What can hang from each mark
B: M
H: A E L Y
Y: H
N: L
E: H M P
T: V
M: E
L: N T

In the rows, 128 means zero.
Known rows, with every way that one mark hangs from another
M[E[H P]]: [120 155 186 144 119 126 123 101  96 155 102 135 168 160 128 142 123 185]
E[M]: [130 129 163 146 107 126 125 109  97 126  90 129 147 166 129 134 126 175]
L[N T[V]]: [141 174 156 137 138 161  56  82 103 109 137 142 131 156  93 105 165 180]
Y[H[E[M] L[N T]]]: [130 141 149 117 118 143 114  92 108  95  82 128 146 170 108 104 148 184]
Y[H[E]]: [119 143 156 126 113 146 141  97 109  99  94 115 150 164 118 102 141 177]
Y[H[A E[M P] L[N]]]: [121 137 161 132 123 153 140  90 103 100  62 121 144 172 111 100 144 184]
B[M[E[H P]]]: [132 161 160 138 113 124 124 108  98 144  65 131 165 156 132 142 147 181]
Y[H[A E[M] L]]: [118 129 155 122 121 143 150  92 106  88  59 119 136 178 113 101 143 181]
Y[H]: [125 157 147 139 116 135 138  94 107  96 110 118 149 156 127 121 129 174]
Y[H[A E]]: [114 140 162 133 119 153 153  89 112  93  83 114 134 172 111  87 143 176]
B[M[E[H[A Y] P]]]: [126 154 164 143 118 129 134 100  97 146  56 132 150 162 126 136 145 183]
N[L]: [137 136 153 148 125 124  96  91 101 114 104 141 109 153 128 125 152 173]
Y[H[A L]]: [125 153 144 132 131 137 143  85 105  80  85 122 129 167 118 116 137 178]
Y[H[A E L[N T[V]]]]: [124 151 152 118 136 161 116  79 109  80  82 126 128 173  96  87 162 183]
Y[H[A E[P] L[N T]]]: [124 155 156 125 129 158 124  78 109  91  80 125 138 173 104  93 150 183]
B[M[E[H]]]: [134 153 157 134 116 119 122 109 100 137  65 133 151 157 125 133 155 179]
E[M P]: [125 146 170 154 100 135 127 108  93 142  90 123 174 164 143 153 111 177]
E[H M P]: [123 148 174 160  87 118 125 109  93 149  85 128 179 166 141 168 100 183]
M[E[H[A] P]]: [117 153 190 150 123 131 132  95  98 151  96 134 157 165 123 131 125 183]
E[H M]: [129 131 167 153  94 108 122 110  97 133  85 133 152 168 127 149 115 181]
H[A E Y]: [105 104 183 136 136 162 150  79  99 122  58 128  96 185  94  80 151 186]

Rows
[135 155 142 130 132 134 119  91 101  90  98 128 140 154 116 121 145 182]
Y[H[L[N]]]
[112 133 180 170  98 129 147  91  92 152  67 130 150 177 130 155  95 189]
E[H[A Y] M P]
[137 155 146 139 126 138  71  82 106 105 121 143 113 158 120 126 155 173]
N[L[T[V]]]
[120 138 179 134 137 124 123  84  98 135  86 147 126 174 107 125 134 189]
M[E[H[A L[T] Y]]]
[123 143 163 145  99 117 115  91  90 144  71 139 162 177 131 178  97 194]
E[H[L[T] Y] M P]
[116 138 158 126 117 148 151  92 105  96  59 117 149 177 120 111 135 182]
Y[H[A E[M P] L]]
[132 159 159 134 120 125 125 104  97 136  52 132 155 162 128 140 151 182]
B[M[E[H[A L] P]]]
[123 157 166 147 103 128 112  93  95 126  71 133 162 179 127 163 110 187]
E[H[A L[T[V]]] M P]
[110  89 174 120 138 148 145  84  91 115  24 136  99 194  96 101 150 193]
H[A E[M] L Y]
[119 158 165 146 122 131 119  73  94 125  79 138 135 177 117 154 114 192]
E[H[A L[T] Y] P]
[120 123 158 134 154 138 135  72  89 102  60 140  89 178 103 122 143 188]
H[A L Y]
[112 139 167 140 108 155 159  93 109 107  74 111 152 174 122 100 129 177]
Y[H[A E[M P]]]
[119 143 187 146 138 133 125  86  90 152  81 144 142 166 113 133 131 193]
M[E[H[A L[N] Y] P]]
[133 153 151 125 143 137 105  76 104  86  84 139 107 180 104 114 151 178]
H[A L[T]]
[127 145 161 141 139 134  98  73  94 110  84 147 106 173  93 128 143 193]
E[H[A L[N T[V]] Y]]
[110 127 171 116 141 163 124  66  98 113  50 136 110 194  95 105 147 193]
H[A E[P] L[T] Y]
[122 146 158 136 132 129 109  75  96 106  82 142 111 177 101 138 133 191]
E[H[A L[T[V]] Y]]
[108 121 179 130 123 158 134  89  93 141  73 126 139 173 113 116 137 190]
H[E[P] Y]
[120 132 171 116 122 154 117  87 103 110  48 131 136 194 106 107 147 184]
H[A E[M P] L[T]]
[127 140 182 139 140 124 117  94  96 135  86 146 131 165 106 118 147 187]
M[E[H[A L[N]]]]
[136 163 150 122 122 125 103 104 100 126  67 136 153 161 120 140 160 182]
B[M[E[H[L[T[V]]]]]]
[116 131 172 156 108 122 139  90  87 141  52 135 146 179 128 165 101 193]
E[H[A L Y] M P]
[119 145 179 168  93 125 138 101  96 143  74 127 163 173 134 152 102 182]
E[H[A] M P]
[126 138 154 124 125 151 127  84 110  89  71 127 130 178 101  88 151 182]
Y[H[A E[M] L[N T]]]
[120 152 184 140 130 127 127  94  94 143  84 138 155 167 121 139 129 187]
M[E[H[A L] P]]
[121 120 170 112 143 148 125  90  98  94  47 131 110 184  96  92 170 183]
H[A E L]
